Every row comes from one small tree of marks. The marks that hang from a mark follow it in brackets, in alphabetical order. Every link used is in the known rows. Which tree was each row made from?
In the rows, zero is written as 128.
Known rows
rukonu[sogos[ruloko[kogo] sodu[tiguzus[posar[rebib]]]]]: [151 134 107 103  91 133 104  94 103 130 109  90 142 136 129 109 188 143
 118  76 173  98 120 139 121 168 140 117 156  97 167 107 105 132 112 155
 115 144]
posar[koze[kenona] rebib[zoge] teru tiguzus zetive]: [138 107 153 147  78  82 120 107 144 110  49  76 121 164 133 145 168 131
  98  49 159 124 104 141 158 168  64 182  74  19 120 134  68  97  43 139
 145 165]
sodu[dututom[susul] sogos[ruloko[kogo]]]: [118 150 141 149  98 163 117  90 131 118  96  87 185 142 141 115 186 111
 109  90 138 135  94 122 123 136 163 111 176 141 124 114  96 158  92 181
 164 110]
rukonu[sogos[ruloko[kogo]]]: [142 140 125 130  81 147 121  98 118 134  96  88 140 136 123  86 184 139
  99  65 153 107  97 137 114 139 156 116 146 125 157 107  84 156 115 171
 104 120]
dututom[sodu[sogos[ruloko] tiguzus[posar]] susul[gepe]]: [145 123 158  95  89 143 109 102 101 127 119 112 172 113 141 124 142 114
  92  95 194 127 112 162 105 147 133 117 154  68 155 109  87 122 108 151
 147 121]
sogos[ruloko]: [139 142 145 131  42 157 122  98 127 140  96  67 153 145 108 115 174 131
  87  63 151 115  72 155 114 127 143 133 135 105 157 116  86 140  95 146
 101 126]
koze[posar[rebib[kenona pupif zoge] teru zetive]]: [153 128 144 143  94  95 127 116 145 112  59  53 143 168 131 112 187 120
  90  69 140 103 122 160 164 132  95 128 122  30 115 136  81 132  47 135
 120 139]
kenona[rebib]: [139 143 134 158  85 132 133  98 125 135  80  91 136 155 120  91 170 132
 103  60 130  95  98 161 126 133 105 154 137 134 158  91  93 191 101 167
 120 150]
zetive[posar[koze rebib[kenona pupif zoge] teru]]: [187 116 141 143  90  87 120 124 126 125  66  56 112 178 121 117 167 125
  84  77 159 117 102 155 147 108  92 144 109  33 170 111  64 124  68 148
 140 157]
zetive[posar[koze[kenona] teru tiguzus]]: [172  92 167 130  96 100 131 112 113 102  81  91 111 149 130 124 163 121
  84  66 161 123  99 165 133 123 127 142  83  59 157 120  85 108 100 169
 119 156]
teru[kenona[rebib[pupif]]]: [146 134 139 154  82 133 124 115 135 159  85  62 133 164 127 100 159 120
 106  60 118 112  93 171 119 134 101 132 162 131 151 109  62 175 100 162
 124 130]
kogo[ruloko]: [133 135 145 128  93 130 106 118 136 146  85  55 141 147 106 104 169 122
  80  60 129 117  68 129 109 121 139 148 139 104 148 113  77 161 102 137
 123 127]
dututom[sodu[tiguzus]]: [138 122 146 118 101 136 112 102 111 120 117 107 146 141 116 118 142 101
  85  59 157  95  98 184 105 134 131 141 146  90 171 111  91 143 111 155
 114 152]
zetive[posar[koze]]: [176 117 148 137 100 131 127 116 111 112  88  84 123 168 112 103 170 128
  87  65 179 107  99 177 129  85 128 144 106  76 168 106  72 127 115 162
 110 146]
sogos[sodu]: [152 147 137 110  95 154 103 102 107 128 103  91 135 157  88 116 166 124
 107  59 148 101  78 185 107 135 114 147 133 118 169 111  82 131  99 147
  98 161]
gogemu[tiguzus[posar[koze teru[kenona] zetive]]]: [128 106 158 136  99 126 114 110 124 132 101  71 131 166 106 118 180 132
  95  67 184  79 112 172 144 135 113 147 105  63 144 118  76  95  81 129
 112 155]
posar[teru[kenona] tiguzus zetive]: [133 108 189 143  74 110 117 109 148 118  81  84 132 137 120 137 157 111
 109  35 127 130 114 168 133 161 116 128  97  71 106 139  85 108  72 141
  93 137]
koze[posar[rebib teru tiguzus]]: [154 113 155 132 101  78 134 114 131  92  77  64 131 137 148 113 181 115
 105  73 142 112 136 143 151 156 125 116 108  60 156 125 120 137 100 153
 125 157]
sogos[ruloko sodu[dututom tiguzus[posar[koze]]]]: [136 150 108 100  63 169  98  79 114 123 125  71 169 157 113 157 188 126
 114  77 178 107  92 154 121 159 122 129 164  82 165 124 114 100  75 127
 130 168]
rukonu[sogos[ruloko[kogo] sodu[dututom[susul[gepe]]]]]: [145 163 108 114  84 170 108  83 108 121 109  94 150 136 119 107 182 134
 110  74 157 116  94 136 106 154 142 112 160 127 152 110  90 141 108 166
 114 126]
tikep[susul]: [132 158 178 157  96 152 113 124 113 121  82 116 135 151 126  98 148 107
  82  67 158 114  89 176 111 114 133 115 119 118 140 112  66 160 102 168
 102 124]
posar[koze teru tiguzus zetive]: [136 120 177 144  82 127 116 114 142 107  74  88 128 150 103 136 156 123
 102  39 161 121  94 151 139 153 107 159  77  51 125 129  68  99  57 129
 112 160]
kenona[rebib[pupif zoge]]: [140 151 121 146  99 128 125 105 132 154  87  62 142 165 107  92 173 129
  95  84 113 104  73 153 140 122  74 163 145 144 162  92  60 195  49 141
 128 162]
tiguzus[posar[rebib zetive]]: [124 137 135 144  93 110 108 105 137 132  72  86 143 174 118 114 197 144
 103  59 173 100 137 171 155 119 120 143 116  71 140 132 114 111 103 129
 116 152]
sodu[dututom[susul[gepe]] sogos tiguzus[posar]]: [ 99 119 160 127 131 135 112  88 125 109 109 114 193 127 150 116 189 112
 125 103 177 117 140 133 140 145 130 108 173  91 124 113 119 133  93 176
 182 140]
tiguzus[posar[koze[kenona] rebib[zoge]]]: [139 122 113 135  96  98 113 108 126 139  73  66 129 185 124 112 195 145
  92  74 183 110 109 159 148 122  89 159 118  69 179 126  84 107  90 141
 145 172]
susul[gepe]: [140 144 163 132  71 153 124  91 129 117  99 100 140 138  88  92 161 136
  80  63 157 112  86 166 115 129 115 135 116  99 154 104  86 146 111 150
 113 140]
rukonu[sogos[ruloko[kogo] sodu[dututom[susul] tiguzus]]]: [136 145 110 108  98 160 105  86 106 120 113  92 155 130 130 113 186 126
 121  79 160 108 102 133 110 159 146 112 173 120 151 109  94 145 104 169
 112 130]
gogemu[tiguzus[posar[koze]]]: [128 110 148 122 109 133 116 110 109 133 110  74 129 160 107 107 184 136
  91  85 188  80 101 165 141 120 117 153 116  97 170 105  77 113  94 135
 116 161]
sogos[ruloko[kogo]]: [148 139 130 134  56 153 117  93 133 125 105  58 146 141 103 112 183 134
  83  71 139 120  73 143 119 139 168 122 143 124 156 114  92 152 102 139
  96 125]
dututom[sodu[sogos[ruloko] tiguzus[posar[teru[kenona]]]]]: [146 112 151 116  86 122 114 104 115 138 121 104 161 143 138 131 144 105
  91  63 169 103 123 174 113 160 135 115 149  61 167 119 103 112 100 153
 158 151]
tezofe[susul]: [129 131 165 131 105 138 110 120 117 107  81  97 152 140 110  97 153 120
  89  65 133 133  85 174 110  91 135 129 123 152 148 111  77 156  98 158
  94 127]
gepe[susul]: [120 133 169 120  87 148 113 119 116 109  88  93 132 151 101  95 160 130
 121  67 140 132  85 187  98 121 133 130 136 128 125 114  75 153  96 156
  95 116]
rukonu[sogos[ruloko]]: [136 143 135 127  72 151 125 101 113 144  89  94 145 138 125  88 176 137
 101  61 161 104  97 145 111 131 139 123 140 111 157 107  79 146 110 175
 108 121]
tezofe[susul[gepe]]: [135 139 170 126  90 148 113 110 120  97  88 107 153 130 100  94 146 130
  79  69 142 139  86 172 108 101 124 124 114 138 145 106  81 152 102 151
 103 126]
dututom[sodu[tiguzus[posar]] susul[gepe]]: [141 125 150  99 102 136 104 102 104 118 117 103 152 118 125 121 143 111
  88  87 186 122 105 174 103 133 126 127 148  77 164 113  86 129 118 144
 109 131]
zoge[rebib[pupif]]: [136 141 141 152 110 118 113 119 141 154  84  70 146 160 113  89 183 126
  97  74 127 108  85 153 141 125 125 155 144 151 153 125  87 173  99 124
 126 152]

Which tree is each row?
[134 125 164 130  90 151 115 114 126 111  82  92 134 152 109 128 162 133
 103  51 174 125  90 163 137 124 102 172  97  91 121 122  53 111  71 131
 106 145]	posar[koze tiguzus zetive]
[145 126 160 147  99 121 133 108 142  94  76  76 151 156 116 104 185 115
  93  50 149  91 122 173 147 129 136 119 105  47 116 139 100 126  84 148
  94 139]	koze[posar[teru zetive]]
[131 112 164 155  76  92 119 111 142 106  43  92 118 159 142 145 162 134
 101  41 163 117 111 141 152 178  94 174  79  20 114 136  87 100  74 148
 146 152]	posar[koze[kenona] rebib teru tiguzus zetive]
[131 135 136 140  95 140 108 110 132 132  83  83 143 181  99 115 191 144
  96  54 191 103 111 178 146 106 116 150 110  73 145 133  82  95  87 124
 110 157]	tiguzus[posar[koze zetive]]
[124 109 155 132 103  99 116 107 121 130  99  73 127 155 117 111 185 130
  96  82 170  75 121 156 148 144 121 140 110  75 168 107 107 118  99 137
 122 164]	gogemu[tiguzus[posar[rebib teru]]]
[118 110 164 131 104 122 115 103 123 127 103  82 136 154 105 114 186 130
  92  73 171  74 115 172 148 132 125 143 102  76 139 117  95 105  82 129
 101 156]	gogemu[tiguzus[posar[teru zetive]]]
[145 113 170 131 101 110 134 108 136  87  83  78 145 138 129 117 182 113
  99  59 144 110 125 165 150 140 130 120  97  61 116 137 103 120  76 142
  95 144]	koze[posar[teru tiguzus zetive]]
[129 126 137 156  87 118 116 103 140 131  67  89 135 181 112 120 188 141
  91  45 175  95 112 172 148 140 110 152  99  46 136 140  97  96  78 137
 126 165]	tiguzus[posar[koze[kenona[rebib]] teru zetive]]
[134 112 165 113 123 123 103 116 107 126 101 115 166 127 143 125 144  99
 106  79 178 112 121 172 114 139 136 126 148  67 142 119  84 122 100 160
 134 129]	dututom[sodu[sogos tiguzus[posar[teru zetive]]] susul]
[155 149 113 110  83 157 110  95 103 134 107  92 138 140 113 101 179 139
 108  65 157 105  93 148 107 153 144 121 149 125 164 107  85 140 109 162
 102 134]	rukonu[sogos[ruloko[kogo] sodu]]
[ 99 122 132 140 121 100 105  89 141 106  94  69 170 141 143 132 200 103
 124  93 159 115 132 127 148 144 117 119 165  70 147 126 126 134  80 156
 139 160]	sodu[dututom[susul] tiguzus[posar[rebib[zoge] teru]]]
[171 107 148 137 100 129 130 112 108 112  79  92 120 168 122 105 172 130
  79  65 175 108  92 182 127  91 129 150 105  71 156 115  71 122 117 175
 115 140]	zetive[posar[koze[kenona]]]
[137 145 103 107  97 152 104  83 109 123 118  94 154 140 126 115 194 133
 117  76 165 102 114 138 119 162 145 110 167 115 158 113 109 131 102 160
 119 146]	rukonu[sogos[ruloko[kogo] sodu[dututom tiguzus[posar]]]]
[133 123 129 152  88  91 111 106 145 131  61  72 134 189 116 125 193 143
  93  53 180 101 120 161 159 138  88 158  94  24 144 142  92  86  67 129
 138 172]	tiguzus[posar[koze[kenona] rebib[zoge] teru zetive]]
[144 101 142 128 108  86 148 101 126 110  72  69 132 143 159 109 183 116
  84  89 111 113  97 153 153 161  95 138 117  88 129 133  89 153  54 167
 135 157]	koze[kenona[rebib[pupif zoge]] posar[teru tiguzus]]
[101 125 126 139 123 122 104  95 131 107  92  75 168 148 147 130 197 113
 126  92 183 113 127 130 143 133 122 129 173  78 150 121 114 134  98 157
 146 152]	sodu[dututom[susul] tiguzus[posar[koze rebib]]]
[131 149 118 109  85 162 111  86 104 129 108 101 158 138 129 114 181 127
 119  67 166  98 105 145 110 153 128 121 163 104 155 109  97 134  98 172
 120 140]	rukonu[sogos[ruloko sodu[dututom tiguzus]]]
[151 109 165 124 105 100 137 111 128  93  91  70 136 132 132 110 178 110
  97  70 139 114 117 154 141 144 134 112 108  78 152 128 106 132  89 153
 105 156]	koze[posar[teru tiguzus]]
[126 128 151 154  85 164 119 107 129 122  60 103 138 178 108 114 171 139
  84  37 177  98  75 184 130 116 109 180 107  65 104 135  48 113  85 158
 112 127]	posar[koze[kenona] zetive]
[144 102 154 140  83  99 132 106 128 119  74  80 112 146 128 126 157 124
  93  60 141 125  76 139 130 172  84 166  92  78 161 117  68 128  59 162
 143 175]	posar[koze[kenona[rebib[zoge]]] teru tiguzus]
[134 138 129 150  95 126 114 125 128 143  53  69 123 182 129 108 167 139
  87  73 162 102  72 144 137 135 101 176 136  73 159 119  57 145  97 156
 164 144]	posar[koze[kenona] rebib[pupif]]
[128 145 137 106 107 162  98  85 110 105 115  96 160 137 108 132 172 111
 121  79 158 109  91 163 110 148 112 132 163 106 148 113  99 136  94 154
 115 154]	sogos[sodu[dututom[susul[gepe]] tiguzus]]
[139 125 146 153  85 120 109 114 147 136  79  71 136 183 102 123 180 133
  99  41 179 106 120 176 141 132 113 133 106  43 145 143  86  83  83 126
 116 159]	tiguzus[posar[koze teru[kenona] zetive]]
[138 118 137 150 102 108 145  98 139 111  57  76 147 167 144 105 190 123
  80  67 122  90 101 172 160 145  96 146 114  56  94 143  83 147  48 161
 124 141]	koze[kenona[rebib[pupif zoge]] posar[teru zetive]]
[112 155 146 153  80 166 126  85 134 127  96 101 186 159 134 115 182 113
 101  71 141 116  99 138 127 135 142 120 160 123 131 114 105 144  83 181
 180 130]	sodu[dututom sogos[ruloko]]
[149 133 113  99  93 144 104  93 101 131 115  92 145 133 121 108 188 141
 115  74 171  99 111 145 116 163 143 114 156 107 165 109  99 129 107 154
 106 143]	rukonu[sogos[ruloko[kogo] sodu[tiguzus[posar]]]]
[127 141 133 109 115 158  97  90 109 109 112  91 160 141 113 133 174 105
 126  78 153 107  90 164 111 144 117 135 166 112 150 115  97 138  91 158
 111 155]	sogos[sodu[dututom[susul] tiguzus]]
[137 116 169 141  82  68 119 111 138 114  72  77 117 131 134 127 161 117
 112  62 129 123 121 127 139 177 116 136 100  73 167 113 120 140  97 152
 134 167]	posar[rebib teru tiguzus]
[185 101 149 125  88  95 125 119 103 110  73  82 106 156 146 122 165 133
  95  78 175 133 120 160 141 108 106 147 109  67 164 104  78 123 108 163
 131 145]	zetive[posar[koze rebib[kenona] tiguzus]]
[162 104 142 113  97  85 134 111 117 102  79  58 129 142 153 111 186 122
  99  89 147 129 127 155 151 129  92 128 128  84 150 119  85 140  78 154
 122 145]	koze[posar[rebib[kenona zoge] tiguzus]]
[150 132 116 104  90 136 106  93 108 130 113  90 142 132 119 111 185 137
 116  71 167  97 113 141 117 172 145 109 149  93 165 112 104 126 101 154
 108 149]	rukonu[sogos[ruloko[kogo] sodu[tiguzus[posar[teru]]]]]
[107 120 151 133 110 150 114  87 128 106 111  92 197 117 154 125 188 105
 124 101 153 122 112 113 129 157 162 106 192 113 115 108 108 160  86 182
 169 115]	sodu[dututom[susul] sogos[ruloko[kogo]] tiguzus]
[130 124 153 148  86 112 109 107 148 137  83  78 143 170 106 120 186 128
 101  43 158 106 128 182 142 132 126 120 109  60 135 145 104  93  88 130
 101 153]	tiguzus[posar[teru[kenona] zetive]]
[147 106 170 145  74  64 120 115 143 124  73  65 114 136 146 132 155 112
 117  56 123 133 128 137 132 183 108 123 112  70 163 120 109 133 105 158
 136 155]	posar[rebib teru[kenona] tiguzus]
[131 113 148 134  86 138 126 101 121 117  68  99 130 157 130 129 168 139
  95  55 162 124  83 166 143 137  75 190  99  93 107 123  48 122  57 149
 121 145]	posar[koze[kenona[rebib[zoge]]] tiguzus zetive]
[125 140 123 108 113 148  96  83 113 112 119  94 158 156 107 136 185 115
 120  73 160  97 107 171 125 148 114 132 159 104 160 121 118 119  89 144
 122 178]	sogos[sodu[dututom tiguzus[posar]]]
[142 146 106 107  73 170  96  71 120 105 133  68 165 141 106 149 188 119
 109  81 145 111  84 142 117 174 152 118 175 116 152 117 118 135  84 133
 114 153]	sogos[ruloko[kogo] sodu[dututom tiguzus]]
[142 117 161 120 106 128 133 108 125  91  87  82 147 141 133 111 186 120
  99  68 153 114 122 174 149 120 127 129 111  89 114 132  92 127  87 144
  91 135]	koze[posar[tiguzus zetive]]
